Each row was made from one walk, in order. Every step used is in the known rows, and no mark comes twice. Write each row's walk.
In the rows, zero is written as 128.
Known rows
Q X A V F N W: [152 118 208 150  67 235  92 132 122  55 133 153 138 161 149 122 109  73
 235  94 100  80 149  79  91]
E B: [151 158 136 123 145 129 140 131 137 118 141 107 123 144 147 120 121 144
 130 129 143 113 115 134 105]
C V W N: [107 147 162 124  99 161 115 116 155 123  95 143 142 139  77 138  96 112
 172 182 154 130 150 141 140]
C V F N Q X: [172 165 143 137  78 175 125 158 160  72 107 152 155 157 143 140  98  56
 214  82 140 153 156  82 133]
N A V: [112 133 158 151 134 123 101 119  91 108 116  99 109 119 157 120 122  92
 149 112 130  84 139 119 122]
W N Q: [123 167 152 108 124 120 127 118 110 129  91 131 102 123 124  99 119 117
 148 123 156 157 118 114 167]
N A V C: [108 143 144 157 111 134 106 121  89 106 138  99  96 138 155 143 115  78
 191 132 134  82 120  95 148]
X Q N A: [180 122 145 166 115 176 131 122 131 120 132 129 130 117 175 111 125 110
 174 121 138 110 166  39 118]
Q X A: [148 113 138 125  96 144 142  90 118  87 147 148 135 150 127 105 146 150
 158  85 124 108 164  82  72]
N Q X A: [162 129 139 121  80 129 147  94 103  89 126 147 103 154 139  97 148 148
 165  53 138 128 175  67  94]
E C V W N: [131 155 185 113 124 130 131 122 128 101 114 145 129 121  66 136 112 142
 182 195 172 141 159 128 144]
F N: [128 133 144 119 145 176 127 138 149 104 110 131 148 123 141 120 124 104
 136 139 118 143 107 132 118]
A V F: [127 115 161 138 110 131  97 151 104 124 157 113 136 150 111 141 102  73
 182 127 136 100 120 127 141]
F N Q X: [160 159 146 132 117 168 132 135 140  73  90 153 133 154 151 109 141 100
 170  78 128 157 118  78 115]
Q X A N: [151 137 148  95 118 170 126 105 137  90 134 147 142 133 102 102 128 135
 147  94 110 137 172  61  85]
E C V B: [180 153 147 127 130 120 144 125 140  99 165 142 147 116 115 134 142 118
 165 129 164 132 188 137 119]
W N A: [116 171 150 123 140 145 131 106 101 117 104 117 101  98 169 103 107 106
 141 148 140 113 113 107 145]
Q N A V: [134 123 181 159 134 143  93 115 124  99 121 111 131 133 155 105 133  81
 177 123 133  62 135  73 118]
C V F N W: [146 151 162 146  76 221 105 172 180  98 103 148 145 120 156 170  74  64
 193 141 102 119 156 130 151]
A V F N: [126 120 173 132 129 181  92 158 127  98 141 114 158 146 127 130  98  49
 191 139 125 114  98 129 131]
W N Q X A V: [122 138 195 125 100 127 110  80  85  78 106 141 122 161  99  66 140 112
 203  74 159 111 157  82 113]
C V A N Q: [158 202 116 107  89 141 119 150 163 130 115 113 126 114 113 119 102 107
 153 109 149 156 174 119 157]
W N Q X: [142 178 153 127 112 130 130 110 113 102  87 154 115 152 124  92 131 115
 175  95 154 150 119  75 146]
W N A V: [ 94 154 182 139 145 134  93 103  87 108 100 103 115 110 141  96 110  81
 164 140 148  89 116 120 140]
A V W N Q: [106 145 199 124 107 137  95 125  92 123  87 125  99 167  81 111 118 102
 187 145 170 130 119 122 155]

Which walk is each row?
[162 101 190 182  98 195  97 127 116 114 127 121 128 159 133 125 126  93
 216 144 149  82 165  48 109]
X Q N A V W
[155 139 149 144 128 152 127 113 138 104 125 128 115 121 181 114 130 105
 156 131 127  84 131  61 118]
Q N A
[139 140 166  99  99 198 110 125 144 119 111 140 102 100 126 123 110 142
 136 117  93 125 183  95 121]
X A N W
[175 203 156 124 101 165 114 164 160 102 125 132 121  89 113 136 110 143
 162 150 133 130 186 116 151]
E C V A N W
[145 153 163 105  91 139 144  79 101  89 110 153 107 146 128  76 137 139
 178  77 155 138 152  68 113]
W N Q X A
[115 133 186 143 132 202 102 132 109  85 100 110 119 140 153 133 113  74
 174 152 127  94 113 122 103]
F N A V W
[133 134 157 148 111 138 102 142  81 113 148  95 108 126 168 139  95  62
 183 118 137  78 130 105 134]
N A V F
[121 163 163 122 115 171 130 108 101 120  99 126  86 122 150 125 101 115
 161 176 148 110 110 103 131]
V W N A
[141 134 127 135  86 135 119 151 151 127 148 129 150 129 120 161  83  84
 174 130 136 120 163 129 147]
C V F
[175  99 145 159 114 171 124 129 156 130 138 142 162 141 121 115 137 122
 175 131 138 132 157  62 126]
X Q N
[145 114 202 123  82 196 113 108 109  55 107 144 123 187 109 104 141 107
 212  90 141 115 153  81  74]
F N Q X A V W
[142 115 171 136  88 120 117  95  89  79 124 132 119 168 114  90 151 125
 190  46 145 108 179  81  93]
N Q X A V
[152 181 119 101 120 164 122 143 144 131 145 114 129 118 116 113 114 125
 130 147 131 136 115 117 132]
V A N
[180 110 175 179  99 180  98 145 109 118 161 109 144 139 160 124  99  56
 230 120 147  83 158  39 132]
X Q N A V F
[175 136 185 128  95 193 123  92 115  56 139 147 141 173 146  84 158  76
 215  53 147 118 159  89  66]
F N Q X A V B
[178 212 119 123  76 147 119 143 164 101 112 137 139 146 110 116 114 105
 177  85 151 150 176  81 133]
C V A N Q X
[150 146 180 108  67 167 144  81 100  90 106 162  94 170 107  95 130 145
 199 109 163 131 150  65 102]
V W N Q X A
[111 137 172 142 153 174  98 128 112  81 102 102 131 111 170 112 117  67
 158 125 122  96 117 125 110]
F N A V
[154 157 142 124 123 196 134 148 117  96 135 116 117 106 206 138  84  62
 166 136 118 115 104  95 126]
V F N A
[150 194 137 134  74 194  97 157 183 126 107 132 132 107 120 142  93 111
 157 141 116 119 175 132 150]
C V A N W
[159 194 137 126  92 201 107 153 152 130 118 130 105 112 139 129 108 126
 144 144 112 121 130 112 145]
V A N W
[157 104 176 184 121 170  95 124 118 115 128 113 145 132 149 104 130  84
 196 116 144  86 170  54 119]
X Q N A V
[147 147 146  74 114 143 130 119 121 124 120 124  99 108 115 102 120 136
 129  90 127 164 181  84 129]
X A N Q
[122 166 163 115  84 142 121 124 139 127  79 143 112 143  87 132 101 112
 180 151 167 151 161 127 162]
C V W N Q
[ 93 130 197 129 126 155  89 119 106 120 104 126 130 163  69 118 113 101
 182 178 154 111 107 139 135]
A V W N
[177 113 166 179  84 208 107 142 164 130 112 157 135 137 143 127 132 125
 187 130 119 116 172  56 138]
X Q N W
[119 150 182 128  73 136 115  77  85  79 126 140 103 178  97  91 132 102
 239  90 163 111 138  57 137]
W N Q X A V C
